What can hang from each mark
j_238: j_23 j_370
j_472: j_409
j_774: j_370 j_435 j_595
j_595: j_774
j_409: j_472
j_435: j_472 j_774
j_370: j_238 j_774

Each row was made from one small tree. Brackets hold a mark, then the marks that hang from it, in the order of their numbers. Every link used is in the known rows. Write each row's tree.
Known rows
(j_774 (j_370 j_238)): [-0.187,  4.060,  0.716, -0.549, -2.312,  1.022,  2.709, -1.243,  0.452,
  2.052, -1.679,  2.865, -3.394,  0.985, -0.898,  0.397,  0.604, -0.312,
 -3.202,  2.568]
(j_238 j_23 j_370): [-0.125,  3.437,  1.379,  2.829, -4.017, -0.676,  1.387, -3.942,  3.100,
  1.616, -4.338,  3.174,  3.121,  1.556, -4.432,  4.408, -0.548, -0.168,
 -1.053,  6.534]
(j_238 j_23 (j_370 (j_774 j_435 j_595))): [ 0.143,  1.604,  2.624,  2.790, -3.976,  1.117,  3.815, -5.739,  3.335,
  0.414, -1.179,  5.008,  3.206,  1.747, -2.599,  4.239, -2.615,  0.032,
  1.113,  0.522]
(j_435 j_472 (j_774 j_370)): [-0.875,  6.297, -1.670, -0.143, -1.683, -3.456,  0.861, -0.534, -0.326,
  2.277, -2.450,  1.558, -3.271,  1.474,  2.265, -2.826, -1.574, -2.017,
 -2.413,  2.453]
(j_595 (j_774 (j_370 j_238) (j_435 (j_472 j_409)))): [-1.115,  4.572, -1.258,  2.087,  0.065,  0.781,  0.918,  0.174,  1.534,
  2.556, -1.353,  0.196, -4.820, -2.647,  6.736, -1.802, -1.581, -0.344,
 -1.066,  0.265]
(j_370 (j_238 j_23) (j_774 (j_435 j_472) j_595)): [-0.182,  4.817,  1.658,  4.317, -3.642,  2.652,  0.226, -4.683,  4.207,
 -1.332,  2.440,  1.703,  0.800,  0.736, -3.596, -0.701, -4.558, -2.305,
  0.559, -4.404]
(j_409 j_472): [ 1.911,  5.980,  0.463, -1.244, -0.080, -0.545, -0.488, -0.689,  2.162,
  1.287, -1.085,  4.786,  1.005,  0.090, -3.446,  1.352, -0.957,  1.088,
 -1.804,  8.410]
(j_595 (j_774 j_370 j_435)): [ 0.067,  3.330, -0.621, -1.848, -1.980, -1.646,  2.742,  0.069, -0.443,
  1.218, -3.426,  5.305, -6.248, -1.340,  5.488,  0.184,  0.753,  1.755,
 -4.282,  5.431]
(j_435 (j_472 j_409) (j_774 (j_370 j_238))): [-2.423,  5.844, -0.430,  2.765,  0.572, -0.318,  1.606, -0.767,  0.988,
  3.784, -0.463, -2.076, -2.465,  1.195,  3.646, -1.887, -1.461, -2.952,
 -0.049, -1.062]
(j_774 (j_370 (j_238 j_23)) (j_435 j_472) j_595): [-2.258,  4.383,  1.041,  1.168, -3.153,  2.720, -0.481, -1.378,  0.934,
 -1.077, -0.898,  2.699, -1.136, -0.130, -2.759, -2.494, -5.025, -2.110,
  0.239, -1.934]
(j_595 (j_774 j_370 (j_435 j_472))): [ 0.496,  5.096, -2.145, -1.096, -2.377, -2.458,  0.121,  0.244,  0.116,
  0.958, -3.101,  3.861, -5.402, -2.367,  5.509, -2.966, -1.378,  0.435,
 -3.638,  3.780]
(j_472 j_409): [-0.206,  4.106, -0.081,  0.490,  1.730, -0.806,  1.046, -1.594,  2.021,
  2.889, -0.776,  0.401, -1.417, -0.166, -1.622,  2.196,  1.057,  0.877,
  0.282,  7.757]
(j_774 j_435 j_595): [ 0.042,  3.663,  0.465, -1.398, -0.848,  0.985,  1.446, -0.808,  2.471,
  1.097,  0.048,  4.984, -2.549, -0.026, -3.426, -0.033, -0.591,  0.844,
 -0.626,  5.058]
(j_774 j_370 j_435 j_595): [-0.419,  2.940,  0.620, -3.573, -0.693,  0.597,  2.659, -0.251, -0.693,
  0.980, -1.836,  5.832, -4.265, -0.013, -0.511, -1.071, -1.480,  0.926,
 -0.697,  4.096]
(j_238 j_23 (j_370 (j_774 j_435))): [ 0.224,  2.410,  2.114,  4.327, -3.987,  0.404,  4.062, -5.900,  3.901,
  0.546, -2.022,  4.141,  0.502,  2.508, -1.047,  4.720, -1.843,  0.563,
 -0.628,  1.807]
(j_774 j_370): [ 0.094,  3.939, -0.208, -2.828, -1.514, -1.662,  2.154, -1.085, -1.147,
  1.564, -3.081,  3.949, -3.416,  0.583, -0.660,  0.077,  0.387,  0.803,
 -3.086,  6.471]
(j_595 (j_774 (j_370 j_238) (j_435 j_472))): [-0.032,  5.202, -1.236,  0.859, -3.157,  0.237,  0.435,  0.083,  1.681,
  1.443, -1.858,  2.835, -5.375, -1.500,  5.118, -2.709, -1.325, -0.496,
 -3.944, -0.147]
(j_774 (j_370 j_238) (j_435 (j_472 j_409)) j_595): [-1.768,  3.969, -0.035,  0.468,  1.410,  2.689,  0.872,  0.002,  1.195,
  2.051,  0.277,  0.637, -2.764, -1.240,  0.816, -2.758, -3.754, -1.333,
  2.346, -0.879]
(j_238 j_370): [ 1.037,  3.906,  0.249,  0.745, -2.948, -1.212,  2.120, -2.685,  3.137,
  3.530, -3.550,  3.715,  1.103,  1.175, -2.456,  2.982,  0.844,  0.377,
 -1.990,  7.054]
(j_435 (j_472 j_409) (j_774 j_370 j_595)): [-1.980,  4.901, -0.670, -0.676,  1.604, -2.266,  0.880, -0.520, -1.077,
  3.001, -1.290, -0.234,  0.180,  0.144,  2.317, -2.209, -2.525, -2.156,
  2.228,  1.838]

Write each row's tree
[ 0.053,  5.591, -1.195, -0.617, -1.501, -0.144, -1.054, -0.493,  2.977,
  0.889,  0.268,  3.330, -1.710, -0.777, -3.128, -3.127, -2.816, -0.349,
  0.067,  3.275]
(j_774 (j_435 j_472) j_595)
[ 0.178,  3.462,  0.917,  3.304, -4.390,  0.253,  1.142, -5.559,  3.795,
  0.193, -1.181,  3.363,  3.930,  0.838, -2.323,  0.995, -4.964, -1.256,
  1.524, -0.986]
(j_238 j_23 (j_370 (j_774 (j_435 j_472) j_595)))
[-2.246,  4.854,  0.060,  1.319,  0.951,  0.244,  1.703, -0.789,  0.425,
  3.516,  0.177, -1.177,  0.215,  0.525,  1.966, -2.058, -2.361, -3.375,
  1.828, -2.163]
(j_435 (j_472 j_409) (j_774 (j_370 j_238) j_595))
[ 1.398,  3.085,  1.094, -0.390, -1.731,  0.551,  3.380, -3.754,  2.486,
  0.713,  1.669,  5.080, -2.106,  0.943, -1.386,  0.850, -0.903,  0.551,
 -0.354,  1.336]
(j_370 (j_774 j_435 j_595))
[-0.293,  2.753,  3.225,  3.674, -3.277,  3.733,  2.934, -4.723,  3.779,
 -0.744,  2.240,  3.432,  0.227,  1.610, -3.855,  2.486, -2.152, -0.946,
  0.276, -3.134]
(j_370 (j_238 j_23) (j_774 j_435 j_595))
[ 1.591,  5.616, -1.239,  1.768, -2.551, -1.014,  0.525, -3.332,  3.353,
  0.588,  0.865,  2.475, -3.782,  0.756,  0.367, -1.733, -2.568, -0.168,
 -1.891,  0.778]
(j_370 (j_774 (j_435 j_472)))
[ 1.697,  3.886, -0.212,  1.451, -3.618, -0.338,  1.862, -4.323,  3.884,
  2.203, -0.441,  3.947,  1.826,  0.646, -0.523, -0.304, -3.600, -0.866,
  0.687, -0.529]
(j_238 (j_370 (j_774 (j_435 j_472) j_595)))
[ 0.956,  5.080,  0.188,  2.274, -2.958,  2.396,  0.986, -3.397,  4.513,
  0.920,  3.141,  2.429, -1.263,  0.414, -1.704, -1.847, -3.267, -1.619,
 -0.061, -4.123]
(j_370 j_238 (j_774 (j_435 j_472) j_595))
[ 0.622,  3.253,  0.011,  2.434, -0.070,  0.317,  2.215, -4.246,  3.978,
  3.315, -0.109,  1.266,  2.348, -0.237,  0.835,  0.885, -3.987, -0.706,
  3.551,  0.080]
(j_238 (j_370 (j_774 (j_435 (j_472 j_409)) j_595)))
[ 0.835,  1.935,  2.698,  1.807, -4.342, -0.604,  2.979, -6.741,  2.610,
  0.950, -1.800,  3.900,  6.395,  1.741, -4.373,  4.909, -1.608, -0.477,
  0.791,  1.667]
(j_238 j_23 (j_370 (j_774 j_595)))
[-1.648,  2.838,  2.493, -0.387, -2.994,  2.176,  1.631, -2.293, -0.187,
 -0.164, -1.630,  3.175,  1.246,  0.812, -4.651,  1.106, -1.735, -1.198,
 -0.342,  0.784]
(j_774 (j_370 (j_238 j_23)) j_595)
[-0.677,  3.561,  1.343,  1.212, -3.835,  0.030,  1.334, -2.223,  0.119,
  0.383, -2.983,  2.718, -0.866, -0.546,  1.498,  2.443,  0.452, -0.343,
 -3.748,  2.135]
(j_595 (j_774 (j_370 (j_238 j_23))))
[-2.580,  5.288,  1.104,  2.168, -3.301,  0.308,  0.694, -1.804,  0.414,
  0.240, -0.843,  0.970,  1.708,  1.508, -1.747, -2.031, -3.651, -4.188,
 -0.465, -3.408]
(j_435 j_472 (j_774 (j_370 (j_238 j_23)) j_595))
[-0.174,  5.270, -1.888,  2.006,  0.698, -1.489, -0.877, -0.180,  3.208,
  2.427, -0.753,  0.207, -3.436, -2.666,  4.307, -1.149, -0.738,  0.617,
 -0.282,  5.350]
(j_595 (j_774 (j_435 (j_472 j_409))))
[-2.926,  4.294,  1.906,  3.127, -3.225,  0.367,  3.122, -2.208,  0.575,
  0.504, -2.001,  1.532, -1.641,  3.437, -0.183,  1.716, -0.379, -2.221,
 -2.636, -0.704]
(j_435 (j_774 (j_370 (j_238 j_23))))
[-0.600,  6.581, -1.057,  0.237, -1.896, -2.300, -0.618, -1.201,  2.418,
  2.328,  0.042,  1.769,  1.232,  1.119, -2.053, -2.271, -1.526, -2.391,
 -0.427,  2.025]
(j_435 j_472 (j_774 j_595))
[-0.911,  4.656, -0.219, -0.817, -2.148,  2.562,  0.674,  0.016,  1.200,
  0.986, -0.174,  3.138, -3.145, -0.410, -0.812, -3.876, -3.625, -1.548,
 -0.829, -1.321]
(j_774 (j_370 j_238) (j_435 j_472) j_595)
[-2.063,  4.929,  0.189,  3.160, -3.311,  1.888, -0.258, -1.307,  1.518,
 -1.204, -1.682,  1.834, -3.810,  0.287, -1.274, -2.180, -4.019, -1.526,
 -1.645, -0.766]
(j_774 (j_370 (j_238 j_23)) (j_435 j_472))
[-0.963,  2.947,  1.374, -1.244, -1.585,  3.199,  3.404, -0.320,  0.980,
  1.227, -0.399,  4.900, -4.186,  0.371, -0.860, -0.496, -1.358, -0.268,
 -1.235,  0.168]
(j_774 (j_370 j_238) j_435 j_595)
[-0.272,  5.468, -1.831, -1.111, -1.744, -1.260,  0.159,  0.010,  0.124,
  0.549, -2.575,  3.337, -6.036, -0.399,  1.349, -3.770, -2.741,  0.090,
 -2.235,  3.576]
(j_774 j_370 (j_435 j_472))
[-1.114,  3.493,  0.630, -2.487, -1.166, -1.971,  3.360, -0.918, -1.344,
  2.343, -1.759,  3.986, -1.549,  1.983,  0.635, -0.253,  0.026, -1.300,
 -1.390,  2.852]
(j_435 (j_774 j_370 j_595))
[ 1.452,  4.877, -0.481,  0.148, -1.923, -0.258,  0.618, -3.241,  2.923,
  0.436,  1.674,  3.362, -1.208,  0.084, -1.218, -2.038, -3.392, -0.632,
  0.036, -0.312]
(j_370 (j_774 (j_435 j_472) j_595))
[ 0.006,  4.211,  0.536,  3.069,  0.453,  2.887,  1.484, -3.376,  4.512,
  2.059,  3.429, -0.332, -0.451, -0.336, -0.316, -0.996, -3.392, -1.611,
  2.944, -3.593]
(j_370 j_238 (j_774 (j_435 (j_472 j_409)) j_595))
[-3.006,  3.387,  2.905,  1.549, -2.823,  1.130,  3.130, -2.350,  0.348,
  0.558, -1.058,  2.569,  0.791,  2.421, -1.935,  1.246, -1.504, -2.791,
 -0.396, -1.678]
(j_435 (j_774 (j_370 (j_238 j_23)) j_595))
[-0.138,  3.418,  0.202,  0.299, -2.616,  0.961,  3.373, -0.142,  1.417,
  1.738, -1.860,  4.319, -6.563, -0.795,  4.932,  0.533,  0.945,  0.779,
 -4.156,  1.461]
(j_595 (j_774 (j_370 j_238) j_435))
[-0.427,  4.661, -1.112, -2.843, -1.474, -0.277, -0.027,  0.017, -0.583,
  0.564, -1.735,  4.235, -3.201, -0.920, -0.202, -4.097, -3.825, -0.431,
 -0.292,  2.443]
(j_774 j_370 (j_435 j_472) j_595)
[-1.514,  3.874, -0.774, -1.760,  1.947,  0.162,  0.324,  0.219, -0.581,
  1.663, -1.447,  1.425, -2.761, -1.867,  1.073, -2.927, -4.021, -0.212,
  2.552,  2.904]
(j_774 j_370 (j_435 (j_472 j_409)) j_595)
